Each row was made from one walk, in order. Every step used is in the known rows, and no mark comes twice. Write each row's walk.
Known rows
bavi -> sures -> rakabof -> sakag -> videsos -> nuso -> pozires: [ 30 -25  11  -1 -10   7  -8   7   5  -1   6   8 -11   6  -6   7  -1   2
  -8  19  -4 -11 -10  -8 -10  -6  -9  -4   3   7  -7  -1  -5   1   4 -20
   6   4   9   9  -5]
rakabof -> sakag: [ 12  -7   9   9   2  -8   7  12   4  10  -4   7  -5  -6   4   5  -5 -12
  -1   7  -1   8   9  11  -2  -2 -10   5   0   3   2   9   7   7   0   0
  -7   2   6   3   5]
sures -> rakabof: [  4 -12  10   2  -6   2  -4  -5  -7  -7 -12   4  -6   1  -7  -3  -7  -5
  -6  12  10   0 -10  11   0   3   0  -5   6   4   3   1   7   1   2   4
   0   7  -6  -3  -7]
rakabof -> sakag -> videsos -> nuso -> bavi: [ 14 -17   8  18   0 -13  -2  16  19   6  -2   6  -8   3   6   8   3  -1
  -2   1  -4   8  11   4  -6   3  -6   6  -8  18  15   4   4   4  -8  -9
   5  -8   8  -3  12]
vemi -> sakag -> bodi -> tusa -> fizon: [  6 -14  -5  21   4   5  -5  -4   1   6 -19  20  -5 -10   7 -10  12  -5
 -17  -9  -6   9  14   5  14  -2  -8   2   0   9   6  10   9  -2   2 -12
  -4 -15  20  -5   0]
vaze -> pozires -> sakag -> videsos -> nuso: [  7 -11   8   7  11  13  -5  16  11  -8   0   2 -13   3  -2   1   5  21
  -2  -2   1  10   9   7 -10   0  13 -14 -11   3  21 -21   5  -4  10   2
  10   5  10   6  13]
vemi -> sakag: [  9  -7   8  14  10  -1  -1   3  -3   1   1  -2  -5  -3   5  -4   5  -5
 -12   2  -4   3   2   2   9   2   0   4  -5   4   2  -6   8   6   0  -6
 -13   3   4  -4   2]
videsos -> nuso -> pozires -> sakag: [  7 -17  10  24  11  16   2  14  12  -8   2  10  -5  17 -13 -12   4   9
  -8  13  -8  10 -13   0  -8  -1   0  -9  -3 -14  11  -6 -12   3  12  -8
   7   3   4  -6   1]
sovi -> sakag: [ 10  -5   0  -1  -4   0   4   0   1   7  -6  15  -1   1   7   2  -2  -8
  -5   6   2   2  -2   0  -5  -1   0   2 -11  -3   9   4   1  -9  -7  -7
   1  10  -5   6   4]
sovi -> sakag -> pozires: [ 17  -2  -4  -5   2  -2   9  -8   0   3 -14   7  -2  -8   3   0   6  -4
 -15   4   9 -10   1   0  -7  -2   4   9 -15  -3   3   0  -5  -8 -21  -3
  -1   4 -12  -1   6]
vemi -> sakag -> videsos -> nuso: [ 15 -15   9  20  10   0  -6   8  -1  -5   7   3   0   7  -2  -3  10  10
  -9  -4  -1   2   7  -5  -1   3   0  -1  -6  10   9 -16   8   1  -3 -10
   1  -6   8   0   6]
sakag -> sovi: [  3 -12   4   8   1  -5   2   1   5   0  -7   3   0 -14   9  -6   8   4
 -11   2   8  -1   6  -6  -2 -12  -4  -7 -11   6   8  -1   0   4 -12   9
   5   9   4   3  16]
videsos -> sakag -> fizon: [  9 -11   5  19   3 -11  -1  -8  -7  -9 -10  16 -17  -7  -3 -12 -12 -16
   1  13  14   1  14 -10  -5 -14 -15  -6 -11  15   4  -4  11   5   7  11
   8  -3   7  -5   6]
sovi -> sakag -> videsos: [ 17  -9  -2  -4  -3  -5   0   2   2   7  -2  14   3   1  14   6  -1   3
  -8  -3   3   1   8  -7 -12  -6   2  -3  -8   4  11   6  -1 -11 -11  -8
  11   9   2  12  10]
bavi -> nuso -> pozires: [ 21 -13   6  13   5  -8   0   0  11  -1   6  -4  -5 -17  -3   0  -4   8
 -14  12   7   7 -14  13   3 -15  -8   0 -12  -8   3  -2  -5  13  -5  -6
  -2   4   1  -2  -6]
vaze -> rakabof: [  5   0   1   4   5   0   1  -6  -7  -7   0   9  -7   5  -6   3 -11  -4
  -1  20   7   9  -2  12  -4  -1   1  -3 -18   2  14  -4   7   4   6  -1
   5  -1 -10  -2   0]
videsos -> nuso -> pozires -> vaze -> rakabof -> tusa -> fizon: [  2 -14   0  22   1  11 -14  -4  -7 -28   4  21  -3  15 -16   0   5 -20
 -12  34 -19   3 -17   8  -3   7 -15   0 -22  -6  16  -8  -5  -6  23 -32
  25  -3 -17   3  -5]
lusi -> sakag -> pozires -> vaze -> rakabof -> tusa -> fizon: [ -2   9  -8  -8  12  -5 -14  -6  -4 -31 -14   8   0  -8 -14   0  -1 -34
 -26  22  -8 -13  -8  12 -14   2   4   9 -27   5  17  -2  -3 -11  -1 -23
  12   4 -32  -8   1]
pozires -> vaze -> rakabof -> sakag -> lusi: [  3  -3 -14  18   2 -11   4  13 -11  -6  -7   5  -7  -1   5  10 -16 -14
  13  18 -12  -1   6   5  -1   2  -8  -1 -15   9  17   5   9   6   5   1
  10   5  -2   3  11]
bavi -> sures: [  7  -2  -1 -15   2   2  -2  -6   2   1  -2   0  -5 -14   3  -1   1  -6
 -12  17   0  -1  -2  -4   1  -8  -1   0 -21  -3  -3  -5   5   5  -1 -11
  -9   6   4   0   2]
bavi -> sures -> rakabof -> sakag -> pozires -> vaze: [ 14  -5  -3 -18  -4   6   4  -1 -12  -7 -19  -9 -11 -15  -7  -1  -5 -10
 -16  17  -8 -23 -10   2   1   1  -9   5 -10   0 -18   3   7   8  -7 -17
 -12  11  -3  -2   4]
bodi -> tusa: [  9 -11   2  12  -2   0   7   9   5  -1 -14   5  -7 -14   0  -6   0  -4
  -4   6   3  12   7   6   1  -2  -7 -15  -5   4   3   6   9   3  -4  -8
   6  -4   9  -6  -6]
nuso -> bavi: [  3  -8   0  10  -1  -9  -2  -4  15   3 -10  -1  -8 -10   7  -1   0  -6
 -12   5  -3   7  -2   7   5   0   0   6 -14   8  10   3   4   8  -8  -7
  -2   2   0  -9   4]
bavi -> sures -> rakabof -> sakag -> bodi: [ 13  -7  -4 -14  -5   3  -2 -13  -1   4 -13  16 -13 -11   3  -2  -7 -10
  -5  11   5 -10  -4  11  13  -8 -10   3   6   8  -2  15   3   6   4   2
  -5   6  10   2   4]
sakag -> videsos -> nuso: [  9 -14   8   8   5  -3  -3   8   3  -8   3   6   0   5  -5   0   5   9
  -4   4   5   5   6   0  -9  -1  -3  -4 -12   6  13 -10   4  -2  -4  -4
  10  -8   4   1   5]
lusi -> sakag -> pozires -> vaze: [  1   3  -5  -7  11  -8   2   6   1 -12 -17  -6  -2 -16  -8  -4   1 -15
 -23   5  -3 -15 -10   4 -11  -2   6   3 -21   4   4  -3   0   4 -20 -14
  -5  13 -10 -12   5]
vaze -> rakabof -> veba: [ 19  -4   0   5   3   4  -1  -2  -8   2   9   7  -5  -5  -8   0 -20 -10
   1  28  -2  12  -3  11  -3  -6   3  -2 -22  12  14  -7  -2  -1   9  -1
  12   5 -17   1  -2]
nuso -> bavi -> sures: [  5  -5  -5 -10  -2  -3  -6  -9  16   6  -7  -1  -9 -17   8   0   3  -7
 -16  13  -6   1  -7  -2   5  -3   0   5 -25   4   2  -1   3   8  -6 -18
  -7   5   2  -6   3]
sovi -> sakag -> vemi: [  5  -9  -7   2   6  -3   0  -8  -6   7 -12  12   3  -7  13   7   9 -10
 -12   7  12   5   0   1   3   6 -11   3  -8   3   7   0  -1  -4 -13  -1
  -2  14  -3   7   9]
pozires -> vaze -> rakabof: [ -3   1  -5   5   3   2   4  -1 -15 -15  -6   6  -4   3  -6  -1 -13  -8
  -1  19  -6   5  -8  11  -3   5  -3  -7 -25   0  10  -3  11   7   8 -14
   6   7  -8   0   6]
videsos -> nuso -> bavi -> sures -> rakabof -> sakag: [ 12 -16  10  -1 -12   6  -9   1  10   1  -9   7 -16   1  -7   4  -3  -9
  -3  20  -1  -1 -14   7   3   8  -6   9  -5  11   6   1  10   1   4 -14
  -4   0  -2  -6  -3]
videsos -> nuso -> bavi -> sures -> rakabof -> veba: [ 18 -18   4  -2 -15  15 -16  -7   6  -3  -2   3 -10  -7 -14  -6  -5  -8
  -9  32  -3   2 -24   1   6   1   2   5 -16  17   6 -14  -1  -5   4 -14
   7   7 -16  -8  -7]
videsos -> nuso: [  3 -10   9  15   5   5  -1   3   3  -7  -2   8  -4   7 -12  -5   5   1
  -3  13   6   9  -4   7  -4   2  -4   0 -13  -3  11 -11   7   0   0  -4
   2  -6  -3  -5   1]
nuso -> bavi -> sures -> rakabof -> sakag -> fizon: [ 10 -14   2   4 -10  -4 -10  -8   6  -4 -14   5 -23 -16   5   0 -15 -19
  -7  17   5 -12  -3   7   0  -8  -9   3  -6  22   1   5  12   7  -2 -13
  -8   0  10 -11   5]
bodi -> tusa -> fizon: [  4 -14   4  10  -5   3  -5   6   6   5 -19  13  -3  -8  -2   0   6  -7
 -11   7  -2  18   9   2  -7   1  -7  -7  -5   1   4   9  12  -4   1 -15
   4 -13   8  -3  -8]

Which walk is each row?
[  2  -3   3   3  11  12   0  11  10  -1 -10   0 -16  -8   3  -1  -1   8
  -5   3  -1   9   5  12   0  -3  13 -10  -8  -4  14 -12   6   5  12   6
  -1  14   7   3   9] : vaze -> pozires -> sakag
[ 12 -10   0   9   7   1  -9  13   1 -20   8  15  -3  16 -14   7 -10  -8
  -9  18  -6  -5 -20   0 -23  -4   3 -13 -22  10  23  -8  -9  -3   0 -30
  21   8  -8   0   0] : lusi -> sakag -> videsos -> nuso -> pozires -> vaze -> rakabof
[  2 -16  -4  19  18   4   0   7   4  -1  -8   6  -1  -3   3  -4   9   1
 -18   8  -4   9  -6   1   5  -1  -8 -11  -1  -8   0  -1 -16  11  -1  -1
  -2  17  10  -1   7] : nuso -> pozires -> sakag -> vemi
[ -6  -8  -7  17  12  -1  -2  13   4  -5 -11   2  -3  -4   7  -8  -4   6
   2   5  -4   5   8  -4  -1  -5   9  -8  -2  -3  17  -1  -3   0   3  18
   8   7   5  -5  11] : pozires -> sakag -> lusi
[  9   0 -11  -3   1   1  12  -3  -8  -4 -18   3  -1  -7   3  -3   4  -7
 -16   5  -6 -15  -6  -3  -5   1  -3   5 -22  -6  -1   1  -2  -4 -20 -15
  -1   9 -10   1  13] : sovi -> sakag -> pozires -> vaze
[ 29 -12   0  10   6 -16   4  14  -1  -6  13  -1  -4  -7   0  15 -21   9
  -4  15  -9   2  -6  15  -6 -14 -12  -4 -20   1   7   9  -1  14   1 -22
   8   7   7   9   6] : bavi -> nuso -> pozires -> vaze -> rakabof -> sakag -> videsos
[ -1  -6   0   1  15 -12  -9   4   2  -2 -11   4   1 -14   0   6   5 -19
 -21   7  14   2  -3   7  -3  -1  -4   0  -9  12  11  -3   0   4 -14   0
  -9  16  -3  -5   4] : lusi -> sakag -> vemi
[ 10  -7   4 -17  -8   5 -15 -16  -6 -23  -5   1  -9 -16  -5  -8  -2 -18
 -11  25   4 -10 -12   4  11   0  -3  -5  -5   3  -4  -1   2  -2  11  -9
  12  16 -12   2  -8] : bavi -> sures -> rakabof -> tusa
[ -3  -6  -4   6  17   8  -3   6   3  -1 -15  -4 -12 -15   8   4  10   5
 -13   2   4  11   6  14  10   5   2  -9  -8  -1  11 -16   2  10   4  12
  -6  20   8   7  14] : vaze -> pozires -> sakag -> vemi
[  9   5 -16  -6   3   5  12 -10 -16 -11 -13  10  -2   2  -2   2  -7  -6
  -7  15  -2 -13  -6   5  -9   4   2   2 -32  -3   9  -3  -1  -7 -13 -17
   8   5 -20   0   9] : sovi -> sakag -> pozires -> vaze -> rakabof
[ 16 -13   5   3  -2   1  -2   6   2   0   3  19   2  13   1   5   3   6
  -3   4   8   2   4  -7 -15   1   0  -2 -13   3  17  -4  -1 -15  -7  -9
  14   0  -1   8   9] : sovi -> sakag -> videsos -> nuso
[  3 -17   5  -8  -1  14 -16   2  11 -10  -9   4  -8  11  -6  -5  -1  15
  -9  10  -2   0 -12  -4  -5   5  12  -7  -9   7  14  -7   1  -5   8 -13
  12   4   2  -9   8] : pozires -> sakag -> videsos -> nuso -> bavi -> sures -> rakabof
[  0  -4 -10   9  11  -7   6   6 -19  -4  -8   6  -2  -3   3  12  -8 -16
  -3  20  -4   6   3  16   6  10 -23  -1 -18   6   5   4   8  14   2  -8
  -2  12   0   3  12] : pozires -> vaze -> rakabof -> sakag -> vemi
[ 16   3  -1   2   9  -6  11   0  -1  -1  -8   1  -8  -4  -4   5  -9  -9
  -5  15   6  -3  10  13 -10  -3  -2  10 -18   5   4   3   2   6  -9   1
  -3  -8 -11  -4   6] : vaze -> rakabof -> sakag -> pozires
[  7 -13   6  19   6  -3  -3   4   1   2  -1  -2  -2 -13  12  -5  12   2
 -17  -6   2  -4   8  -9   5  -6   1  -2  -7  10   3  -6   5   7  -8   3
  -5  10   7   2  17] : vemi -> sakag -> sovi
[  0  -6   7   0   7  -8  -7   7  14  -3  -8   7   0 -16   4   1   5 -10
 -17   0  11  -3   0  -4 -15 -15   7  -4 -10  13  16   3  -2  -1 -15   4
   2  18  -4  -2  12] : lusi -> sakag -> sovi
[  7 -20  -3   9 -13  -2 -13   1  10  -2 -13   4 -16  -3   1   9  -2 -10
   4  21  -1  -8  -7  -4   5   5   0  10  -3  17  15  -2   6  -1  -1  -1
   3  -2  -3  -6  -1] : videsos -> nuso -> bavi -> sures -> rakabof -> sakag -> lusi
[ 17 -12   6  10   9  -9  -5   7  -4   2   4  -4  -1  -3  10   0   5   5
 -14  -7  -5   1  12  -4   3  -2   1  -2  -3  13   3  -6   7   5  -6  -7
  -5   2  13   5   8] : vemi -> sakag -> videsos
[  6 -22   9   1 -16   6  -9  -1  14   0 -10   7 -11  -6   1   2   5  -2
  -7  15   6  -9  -8  -3   1  -1  -5   5  -9  17  10   0   5   1  -4  -6
   4   6   0  -1  14] : videsos -> nuso -> bavi -> sures -> rakabof -> sakag -> sovi
[ 20 -14  -1 -12 -14   7 -14 -10   5   5  -5  -2 -13 -20  -3  -3  -9 -11
 -13  27  -8  -1 -18   1  10  -4   3   5 -13  19   1  -4  -1   0   0 -13
   5  15 -12  -5  -5] : nuso -> bavi -> sures -> rakabof -> veba
[  9  -7   3  -1  11   4  -3  15  10  -1  -6  -3 -12  -8   9   2   0  18
  -6  -6  -3   6  15   7  -8  -6  15 -14  -6   5  15 -10   2   1   7   5
   6  13  14   9  14] : vaze -> pozires -> sakag -> videsos
[  0 -14   4  15   9   1  -7  16  20  -6  -6   4  -5  12   1  -8   2  15
  -7  -3  -8  13   4   0  -8   4   8  -6 -11   5  22  -3  -3  -2   0  -7
  12  -3   6 -11  14] : pozires -> sakag -> videsos -> nuso -> bavi
[ -2   0  -9   6  13  12   2  -2  12   1 -16  12 -18 -13   8  -8   2  12
  -5  -5   2   5   8  16  12  -8   9  -8  -6   0  17  -4  -3   6  10  16
   1  10  15   2  16] : vaze -> pozires -> sakag -> bodi
[ 14  -4   3   3   3  -9   6  -8  -1  -2 -18   2  -9  -9  -9  -9   1  -8
  -9  10   9  -5  10 -12  -4  -5  -6   3 -15   6  -6  -3   0   5  -7  13
   2  -1 -11  -3   2] : videsos -> sakag -> pozires
[  4 -19   0   2  -6   4 -12  -5   5   1 -14   4 -10  -6  -2   9   7 -14
 -11  20   7  -1 -10   8  12  16 -17   9  -7  16   2  -4   6   8  -5 -11
  -7   7  -3  -5   2] : videsos -> nuso -> bavi -> sures -> rakabof -> sakag -> vemi
[ -8  -7  -3   8  19   3  -1   6  -2  -2 -14   2   2  -5   4  -5   6   3
 -14   3   2  12   4   6   6   4  -6  -9  -3  -5   5  -3  -3   6   2   7
  -4  15   7  -4  14] : pozires -> sakag -> vemi
[ 20 -17  13  -2  -7  -9  -2   9  -2   3  -7   4  -6   0   4   9 -10  -2
  -2   2   3  -2   8   8  -7  -2  -6  -4  14  15   1  12   7   1  -1   1
   3   5   6   9   3] : sures -> rakabof -> sakag -> videsos
[ 10  -3  -2   4   5  -7  14  10  -5  -2 -15  -9  -6 -16   1   0   0  -9
 -10   6 -12 -10   5   7  -1  -2 -12   6 -13   0 -10   6   4  10 -13  -9
 -12   4   2  -4  12] : rakabof -> sakag -> pozires -> vaze
[ 19 -22   7  18   2   0  -3   8  10  -5   8   9  -2   6  -3   1   9   8
 -11   7   0   3  -3  -5 -10  -7  -5  -9  -8   4   5  -9 -10   2  -5 -14
  12  -4   8   4  -1] : sakag -> videsos -> nuso -> pozires
[ 16 -14   5  -3  -3  -7  -6   9  18   8   1   3 -10  -5   9   8   4   0
  -6   8  -8   1   7  -7  -6  -1  -6   7 -20  14   8   1   3   5  -8 -21
   0  -6  13  -1  11] : rakabof -> sakag -> videsos -> nuso -> bavi -> sures
[  7 -10   9   4  -6  -2 -11  -8  -6 -22  -9   3  -6  -9  -5  -6  -5 -17
  -7  17   6  -3  -7  13  10   2  -6  -6   8   4   3   2   2  -3  10   1
  16  14 -17   1  -5] : sures -> rakabof -> tusa
[  9  -3   7  -7   9 -17  -8  12  10  -2  -4   5  -1  -6   3   6  -5  -7
 -14  -2   5  -1   4   0 -18 -10   8  -5  -7  15  14   2   0  -3 -12  -6
   2  10  -1   0   5] : lusi -> sakag -> videsos
[ 15 -16   5  10  11   0  -2  16  12   1   2   4  -2   3   7  -5  -2  12
 -12  -1 -12   5   3  -7 -12 -13   5 -17   2  -5   4   4 -15   3   2  -9
  10  10  17   4   9] : nuso -> pozires -> sakag -> videsos
[  2 -20  -3  35  11   9  -3  17  10 -10  -2   7  -6  10  -5  -7   4   8
   2  14  -8   4  -6  -8  -6  -5   5 -10  -1  -8  20 -10 -16  -1   7   6
  14   1   4  -4   2] : videsos -> nuso -> pozires -> sakag -> lusi
[ 13 -21   0  19   1   2  -1  10   0 -13   4   6  -1   7  -4  -3   6   7
 -10   9 -14  -1 -10  -7  -8  -5 -11 -13 -13  -1   3 -10  -6   6  -3 -26
  14   4  12   4   4] : sakag -> videsos -> nuso -> pozires -> vaze
[ 13 -17  -3  18   2   5  -1   6  -7 -19   9  10  -4  18 -11   3  -4   6
  -2  21  -9   0 -11  -2 -12  -1  -6 -15 -23   3  14 -12  -6   5   5 -27
  21  -1  -1   4   3] : sakag -> videsos -> nuso -> pozires -> vaze -> rakabof
[ 21 -16   3 -15 -14  -9 -11   0  11  10  -9   1 -13 -10  11  10  -8  -5
  -9   6  -5  -6   2  -1   0  -2  -2   2  -3  21   0  12   5   4  -6 -15
   0   9   6   4   6] : nuso -> bavi -> sures -> rakabof -> sakag -> videsos
